Each row was made from one walk, in order. Every step used is in the known rows, and no mark comes twice. Write each row's walk.
Known rows:
vonov, kodi, ladul, pugin: [-0.05 -0.86 -3.12 -6.61  1.45 -0.88 -3.56 -1.86  1.17  0.95  3.86 -0.62
 -0.78 -2.04  2.33  4.59 -3.30  2.91 -2.35 -6.14]
zago, ladul: [ 0.44  0.30 -1.48  0.36  0.68 -3.81 -1.11 -0.12  0.52  0.28 -1.98  1.12
  0.25 -1.39 -0.89 -0.03  2.02 -0.84  0.76 -2.88]
bugubat, nulon, zago: [-1.19  0.39 -1.03  3.62  0.54 -1.01  0.49  2.93  3.50  0.06  0.41  1.23
 -3.55  1.60  0.63  0.79 -0.16  0.94  0.82 -1.68]
pugin, foner: [ 0.13  2.08 -1.41 -0.11  0.31  0.90 -1.39  1.17  0.02 -1.36  0.60  1.52
  1.25 -0.96  1.82  0.02  1.45 -2.01 -1.69  2.75]
ladul, pugin, foner: [-0.64  1.94 -1.95 -2.62  1.13  0.62 -1.91 -0.53 -0.08 -1.36  2.08  2.76
  1.76 -2.44  2.68  1.46  0.99 -1.70 -1.91  1.80]
vonov, kodi, ladul, pugin, foner: [ 0.46  1.49 -2.61 -3.73  1.31  1.06 -2.72 -0.50 -0.04 -1.12  3.73  0.80
  1.32 -2.66  2.79  1.95 -1.04 -0.47 -2.85 -0.23]
zago, ladul, pugin: [-1.02  0.03 -2.26 -3.72  1.67 -3.35 -2.02 -2.35  0.64  0.34  0.53  2.68
  0.60 -2.91  0.78  2.72  0.77  0.05 -0.02 -3.97]
nulon, zago, ladul: [-0.52  0.41 -1.60  3.02  0.72 -2.59  0.30  1.02  1.62 -1.07 -1.63  0.84
 -0.64 -1.20 -0.15 -0.35  1.46 -1.68  1.30 -3.00]
foner, kodi, ladul: [ 0.70 -1.65 -2.02 -1.80  0.03  3.86 -2.41  1.85  0.46  0.82  0.65 -1.48
 -0.99  0.75  2.67  0.41 -1.24  3.51 -0.48 -2.06]
foner, pugin, ladul, zago: [ 0.08  4.39 -0.29 -2.66 -1.18  0.00 -0.87 -0.97 -0.80 -0.98 -0.96  2.71
  4.16 -1.32 -1.66  3.32  2.74 -3.28 -3.02 -0.67]
pugin, foner, kodi, nulon, zago, ladul: [-0.62  1.60 -2.00  3.70  1.02 -0.87  0.72  1.56  1.53 -0.40 -3.70  2.43
  0.50 -1.01  0.31 -2.18  2.25 -2.67  1.23 -0.20]
foner, pugin: [-1.58  1.88 -3.94  0.00 -0.96  0.68 -2.15 -0.18  1.10 -1.80  0.18  1.71
  0.55 -0.35  0.86  2.01 -0.58 -0.53 -2.03 -0.52]
ladul, pugin, foner, kodi, nulon: [-1.11  2.11 -2.39 -1.66  1.11  1.87 -1.37  0.77  1.19  2.32 -4.38  3.97
  1.11  0.34  2.20 -1.07  1.45 -0.80 -0.79  2.56]
bugubat, nulon, zago, ladul: [-0.15  0.50 -1.29  3.97  1.07 -3.87  0.52  1.48  2.06 -0.12 -1.37  1.65
 -1.61 -0.54 -1.14 -0.57  1.65 -0.60  1.86 -2.83]
kodi, nulon, zago, ladul: [-0.70  0.80 -2.03  2.91  0.95 -2.44  0.37  0.80  2.37  0.33 -2.99  1.88
 -0.81 -1.00 -0.25 -1.03  1.13 -1.46  1.19 -2.90]
nulon, pugin: [ 0.04 -1.73 -3.50 -0.94  0.34  0.73 -0.28  2.39  1.65  1.00  0.54 -0.95
 -2.30 -0.43  2.31  0.09 -2.18 -1.86  1.23 -1.52]
bugubat, nulon: [ 0.50  0.38 -0.64  0.40  0.85 -3.68 -1.37  1.81  2.25  2.44  0.02  1.98
 -3.00  1.79 -1.04  1.31  0.79  2.83  0.53 -1.50]
bugubat, nulon, kodi: [-1.83 -0.07  2.05 -1.48 -0.63 -3.36 -3.55  1.99 -0.54  0.62 -0.72  3.72
 -3.03  1.84 -1.30 -1.16  0.07  3.16  0.38 -3.73]
bugubat, nulon, zago, ladul, pugin, foner, kodi: [-0.74  1.93 -1.66  1.36  1.33  1.55 -0.15  1.86 -0.36 -1.05 -2.07  3.18
  1.85 -0.28  1.98 -1.11  3.13 -2.15  0.53  3.71]
ladul, zago: [ 1.22  2.52  0.57 -3.88 -1.20 -0.62 -2.34 -2.44  0.78  0.55 -1.23  1.67
  1.89 -0.53 -1.24  2.34  1.59  0.84 -0.70 -2.65]
pugin, foner, kodi: [-0.35  1.96 -1.38  0.50  0.32  2.91 -0.80  2.45 -0.96 -0.91 -2.94  1.65
  2.21  0.80  2.40 -1.38  3.12 -2.17 -0.49  4.63]
bugubat, nulon, zago, ladul, pugin, foner: [-0.37  2.12 -1.92  0.27  1.79 -0.94 -0.77  0.08  0.43 -1.60  1.73  3.58
  1.18 -2.70  1.38  0.39  1.75 -2.09 -0.53  1.26]

Which walk is each row?
[-2.40  1.57 -2.33  1.80  0.90  2.78  0.50  2.00  2.80 -0.10 -2.40  2.77
 -0.60  0.41  3.02 -0.60  0.24 -1.55 -0.12  1.03]
ladul, pugin, foner, kodi, nulon, zago
[-0.30 -1.19 -4.02 -1.24  0.72  0.92 -0.30  2.23  2.79  3.00 -1.46  0.59
 -2.55 -0.23  2.26 -0.82 -2.59 -1.64  1.12 -1.31]
kodi, nulon, pugin
[-0.59  1.86 -1.81 -0.68  1.10  1.78 -0.92  0.96 -1.19 -1.08 -2.46  2.75
  2.95 -0.81  2.33 -0.76  3.32 -2.49 -0.14  3.72]
zago, ladul, pugin, foner, kodi
[-1.95  0.44 -2.59 -1.63  1.82 -1.46 -0.69 -1.20  1.46  0.32 -1.29  3.37
  0.50 -2.22  1.52  1.34  0.80 -0.72  0.59 -2.73]
foner, kodi, nulon, zago, ladul, pugin
[-0.37  0.87 -1.04 -2.91  1.02  1.11 -2.98  0.19 -0.49 -0.98  3.77  3.06
  0.23 -2.00  2.31  0.47 -0.47  1.11 -1.58 -0.23]
bugubat, nulon, kodi, ladul, pugin, foner
[ 2.81  1.89 -0.44 -5.47 -0.94 -0.01 -3.52 -2.42  0.86  0.95  0.97 -1.17
  1.33 -0.80 -1.09  3.18 -1.31  2.62 -2.07 -5.56]
vonov, kodi, ladul, zago
[-1.62 -1.70 -1.18 -6.43  0.62  0.45 -4.22 -1.42 -0.08  0.23  3.74  1.74
 -1.36 -1.86  2.58  2.51 -2.87  4.07 -1.28 -6.04]
nulon, kodi, ladul, pugin
[-0.85  1.83 -1.80 -1.26  0.83  2.71 -1.20  1.21 -0.97 -0.91 -1.92  2.53
  2.57 -0.21  2.94 -0.29  2.70 -1.92 -0.62  3.92]
ladul, pugin, foner, kodi
[ 1.12 -1.27 -2.83 -0.96  0.29  5.36 -1.71  2.78  0.05 -0.03  1.56 -1.45
 -0.46 -0.16  3.65 -1.02 -1.56  1.41 -0.25  0.15]
nulon, pugin, foner, kodi, ladul
[-1.23  0.83 -2.48 -0.12  1.21  0.82  1.94  4.82 -0.30  1.63 -2.26  1.23
  0.58 -0.15  1.63  0.21  1.19 -6.32 -1.48  1.78]
foner, kodi, nulon, pugin, ladul
[-1.40  0.93 -2.97 -2.53  1.96 -3.44 -1.23 -1.79  1.85  0.51 -0.33  2.36
  0.15 -2.64  0.79  2.45 -0.44 -0.83 -0.52 -4.67]
vonov, kodi, nulon, zago, ladul, pugin
[ 0.59  3.56  0.99 -3.35 -0.77 -0.95 -0.72 -0.59 -0.76  0.15 -1.20  2.13
  3.41 -1.00 -1.56  3.10  3.13 -2.69 -2.36 -1.23]
pugin, ladul, zago
[ 0.30  1.25 -3.25  0.08  0.78  2.26 -0.39  2.29  1.07  0.32 -0.02  1.70
  0.07 -1.33  2.70 -1.74 -0.53 -3.60 -0.34  3.06]
kodi, nulon, pugin, foner
[ 1.25  2.78  0.13 -2.48 -0.25 -0.86  0.06  0.68 -0.18  1.01 -0.56  1.98
  2.00 -0.90 -1.61  2.25  2.13 -3.25 -1.01 -0.99]
bugubat, nulon, pugin, ladul, zago
[-1.02  1.27 -2.09 -1.14  0.59  1.07 -1.29  1.38  1.85  3.25 -5.76  2.77
 -0.22  1.77  1.37 -1.07  1.16  0.41 -0.22  0.88]
foner, kodi, nulon
[-1.87  0.35 -2.62 -2.01  1.79 -2.41 -0.95 -1.69  1.91  0.42 -0.20  3.26
 -0.06 -2.69  1.32  1.98  0.10 -0.44  0.22 -3.90]
kodi, nulon, zago, ladul, pugin
[ 0.25  1.11 -2.20  1.37  0.71  2.91  0.02  3.70 -0.40 -0.06 -2.32  1.53
  0.85  0.86  2.39 -2.20  2.06 -2.68  0.95  4.96]
bugubat, nulon, pugin, foner, kodi
[-1.49  1.56 -2.48  1.32  0.65 -0.58 -0.16  1.87  3.83  0.81 -2.06  0.36
 -2.11  0.96  1.25  0.89 -1.69 -0.94 -1.17 -2.80]
vonov, kodi, nulon, zago
[ 2.42  1.31 -0.78 -3.48 -0.92  4.03 -2.23 -0.71  0.04  0.25  0.32  0.25
  2.13 -0.97  0.78  0.43 -0.01  1.07 -0.18 -1.23]
nulon, pugin, foner, kodi, ladul, zago
[-0.38  2.84 -2.69 -1.09  1.83 -1.09 -1.08 -0.57  0.62 -1.10  0.49  2.84
  1.93 -3.01  1.56  0.62  0.72 -3.26 -1.72  0.56]
vonov, kodi, nulon, zago, ladul, pugin, foner
[-0.80 -1.33 -2.63 -5.25  1.15  2.04 -2.93 -0.97  0.59  0.69  2.47  0.87
 -0.24 -1.42  3.31  2.94 -1.53  3.12 -0.91 -3.41]
foner, kodi, ladul, pugin
[ 0.96 -0.65 -2.05 -1.08  0.25  4.74 -2.21  2.05 -0.14 -0.12  1.23 -0.98
  0.01  0.14  3.19 -0.39 -0.77  2.17 -0.90  0.13]
pugin, foner, kodi, ladul
[-0.36 -0.93 -4.02 -0.71  0.71  2.23  0.03  2.89  2.08  2.97 -3.06  0.73
 -1.75  0.50  2.58 -1.72 -1.65 -2.14  1.60  0.26]
foner, kodi, nulon, pugin
[-1.66  0.06 -2.39 -1.87  1.62 -2.49 -0.96 -1.58  1.33 -0.59  0.82  2.60
  0.08 -2.81  1.30  2.42  0.35 -0.52  0.31 -4.00]
nulon, zago, ladul, pugin
[-0.82  2.39 -2.42 -0.59  1.59 -0.04 -0.90 -0.49  0.68 -1.21  0.59  3.77
  1.76 -3.04  2.04  0.04  1.38 -2.79 -1.02  1.24]
kodi, nulon, zago, ladul, pugin, foner
[ 0.46  0.77 -2.93  0.21  0.58  2.15 -0.42  2.45  0.32 -1.01  1.39  0.61
  0.25 -1.54  2.81 -1.07 -0.21 -3.86 -0.35  2.96]
nulon, pugin, foner
[ 2.78  1.38 -0.51 -2.87 -0.64  3.21 -2.06 -0.34  0.40  0.85  0.54  0.81
  1.39 -0.49  0.10  0.32  0.20  1.85  0.31 -1.10]
bugubat, nulon, pugin, foner, kodi, ladul, zago
